What can hang from each mark:
D: F
Y: F J K
L: J
K: C D L
F: C L X Y
X: J K
J: D
C: J

Known rows, with every way that one mark hangs from another:
{D {F C {L J} X}}: -.20 .01 -.23 -.10 .09 -.12 -.22 -.09 -.11 .12 -.01 .27 -.40 .24 -.08
 -.01 .06 -.15 -.34 -.02 -.16
{K {C J} L}: .01 .09 -.22 -.03 .13 -.08 -.06 -.12 -.10 .01 -.12 .21 -.02 .17 .37 .20
 -.23 -.28 -.25 -.09 -.71
{X {K L}}: .10 .13 -.24 .15 .04 .04 .11 -.34 -.04 .05 .01 .18 -.08 .10 .36 .29 -.11
 -.15 -.44 -.08 -.29
{K L}: .10 .12 -.23 .09 .11 .00 .02 -.08 -.04 .09 -.08 .19 -.13 .20 .37 .12
 -.18 -.12 -.33 -.05 -.48
{L {J {D F}}}: .30 .20 -.18 -.38 -.02 .10 -.04 -.19 .01 -.09 .27 .37 -.36 .20 .14 -.03
 -.04 -.19 -.40 -.05 -.21
{L {J {D {F C}}}}: .25 .21 -.17 -.39 -.02 .10 -.07 -.20 .00 -.07 .25 .36 -.36 .19 .11 -.03
 -.04 -.24 -.40 -.06 -.19
{L {J D}}: .29 .21 -.17 -.39 .00 .09 -.02 -.15 -.02 -.12 .25 .29 -.25 .20 .28 -.02
 -.05 -.18 -.43 -.08 -.31
{Y {F C L X} {J D} K}: -.17 -.04 -.34 -.61 .19 -.08 .00 .00 .14 .05 .08 .29 -.20 .12 .12 .20
 .14 -.20 .28 -.07 .28
{K {D {F C}} L}: .23 .17 -.24 .24 .39 .06 .00 -.25 -.04 .10 .17 .23 -.18 .13 .11 .11 -.17
 -.06 -.20 -.02 -.30
{F C Y}: -.06 .20 -.25 .20 .06 .19 -.14 -.38 .00 .11 -.04 .13 -.20 -.13 .17 .09
 .00 -.28 -.39 -.18 -.38
{D {F C Y}}: .02 .17 -.28 .19 .00 .17 -.13 -.39 .06 .17 .02 .32 -.42 -.03 -.07 .10
 .02 -.26 -.32 -.12 -.20
{C {J {D {F X Y}}}}: .17 .06 -.26 -.12 .10 .01 -.10 -.28 .07 -.11 .10 .24 -.40 .02 .17 .15
 .01 -.14 -.32 -.12 -.53
{F {X {J D} K}}: -.07 .05 -.21 -.23 .09 .10 .06 -.37 -.08 -.05 .13 .05 -.25 .21 .34 .26
 .04 -.05 -.49 -.19 -.35
{D {F L}}: .11 .10 -.27 .10 .00 -.12 -.09 -.05 .03 .17 -.03 .33 -.38 .19 .00 .09
 .06 -.18 -.30 .00 -.28
{Y J {K {D F}}}: .19 .09 -.32 -.34 .20 .14 .13 -.24 .16 .02 .36 .45 -.20 .08 .08 .17 .04
 -.17 .09 -.11 .02
{D {F L {X J {K C}} Y}}: -.24 .02 -.28 .05 .12 -.01 -.10 -.36 -.09 .05 -.04 .15 -.34 .04 -.01 .19
 .06 -.02 -.38 -.06 -.24
{X J K}: .05 .18 -.21 -.24 -.11 .08 .16 -.45 .02 -.15 .16 .17 -.30 .12 .37 .36
 .01 -.28 -.49 -.18 -.44
{D {F {Y J}}}: .07 .13 -.32 -.03 .02 .17 -.05 -.37 .10 .06 .08 .38 -.41 .02 .00 .09 .01
 -.18 -.33 -.10 -.19
{D {F L {X J} Y}}: -.21 .02 -.29 .03 .14 -.03 -.14 -.23 -.06 .04 -.04 .16 -.43 .08 -.01 .09
 .06 .02 -.35 -.04 -.32
{X {J {D {F L}}} K}: .20 .20 -.21 -.36 -.04 .01 .14 -.39 .07 -.15 .19 .17 -.39 .08 .23 .34
 .03 -.20 -.47 -.09 -.27
{Y {K C {L {J D}}}}: .12 .13 -.21 -.17 .10 .07 .06 -.08 -.06 .08 .09 .33 .01 .12 .24 .19 -.16
 -.21 .02 -.04 -.19

Rows:
-.22 -.01 -.28 -.20 .11 -.08 -.01 -.02 .05 .10 .03 .22 -.27 .14 .13 .28
 .12 -.19 .27 -.08 .02
{Y {F C L {X {J D}}} K}
.24 .16 -.26 .17 .18 .16 .08 -.24 .02 .23 .27 .38 -.05 .08 .05 .27 .01
 -.22 .12 -.14 -.17
{Y {K C {D F}}}
.03 .07 -.22 -.16 .13 .08 .03 -.12 -.08 .10 .09 .34 -.06 .16 .15 .18
 -.15 -.14 .03 -.04 -.11
{Y {K C {L {J {D {F X}}}}}}
-.24 .01 -.24 .00 .24 .11 -.24 -.42 -.09 -.03 -.03 .01 -.26 -.11 .18 .09
 .03 -.10 -.39 -.20 -.46
{F {C {J D}} X Y}
-.29 -.01 -.31 -.08 .18 -.04 -.22 -.25 -.04 .11 -.08 .21 -.37 .04 -.08
 .02 .07 -.10 -.33 -.06 -.13
{D {F C L X {Y J}}}
.14 .16 -.28 .12 .20 .07 .05 -.51 .01 .01 .22 .21 -.15 -.04 .12 .25 .05
 -.14 -.37 -.11 -.11
{X {K {D {F C L {Y J}}}}}
.08 .13 -.21 -.02 .03 .04 .09 -.37 -.08 -.07 .08 .22 -.11 .12 .35 .21
 -.14 -.14 -.47 -.06 -.25
{X {K {L J}}}
.14 .11 -.22 -.10 .16 -.07 -.05 -.14 -.05 .00 -.07 .23 -.09 .14 .27 .20
 -.22 -.25 -.24 -.06 -.58
{K {C {J {D F}}} L}
.15 .19 -.20 -.36 .03 .05 .16 -.45 .03 -.17 .13 .14 -.37 .07 .27 .35
 -.12 -.20 -.45 -.07 -.26
{X {J {D {F C}}} {K L}}
.37 .23 -.26 .00 .08 .17 -.02 -.28 .11 .09 .12 .24 -.34 .00 .09 .12 .02
 -.12 -.34 -.08 -.22
{J {D {F Y}}}
.02 .15 -.26 .00 .10 .13 -.12 -.39 .08 -.03 .05 .18 -.24 -.28 .14 .19
 .02 -.27 -.11 -.15 -.34
{F {C {J D}} {Y K}}
-.10 -.01 -.27 .10 .09 -.11 -.14 -.06 -.06 .19 -.06 .25 -.37 .26 -.01
 .08 .08 -.05 -.32 -.02 -.25
{D {F L X}}
-.27 .00 -.27 .00 .15 -.01 -.22 -.23 -.09 .10 .00 .26 -.37 .01 -.15 .02
 .06 -.06 -.19 -.01 -.02
{D {F C {L J} X {Y K}}}
.11 .16 -.31 -.59 .04 .09 .02 -.18 .22 -.02 .14 .35 -.30 .16 .23 .15 .06
 -.41 -.06 -.18 .02
{Y {F C} {J D}}
.07 .05 -.30 -.59 .13 .03 .05 -.10 .09 .08 .14 .37 -.12 .12 .08 .19 .05
 -.23 .05 -.08 .06
{Y {J {D {F L X}}} {K C}}
-.05 .04 -.27 .13 .02 .10 -.04 -.36 -.06 .19 .06 .31 -.31 .23 .01 .21
 .04 -.14 -.36 -.15 -.15
{D {F {X {K C}}}}
-.10 .09 -.28 .17 .15 -.11 -.11 -.11 -.04 .05 -.11 .14 -.03 -.18 .17 .17
 .04 -.11 -.08 -.03 -.42
{F L {Y {K {C J}}}}
-.30 .03 -.19 -.23 .07 .06 -.12 -.23 -.12 .06 .01 .07 -.32 .26 .24 .12
 .04 -.25 -.41 -.23 -.46
{F C {X J}}
.26 .15 -.28 -.56 .04 .08 .03 -.19 .17 -.02 .17 .35 -.33 .17 .18 .07 .02
 -.25 -.35 -.11 -.15
{Y {J {D F}}}
.24 .11 -.24 -.09 .14 -.04 -.07 -.06 .03 .14 .05 .18 -.31 .18 .09 .09
 .07 -.05 -.35 -.03 -.22
{J {D {F L X}}}
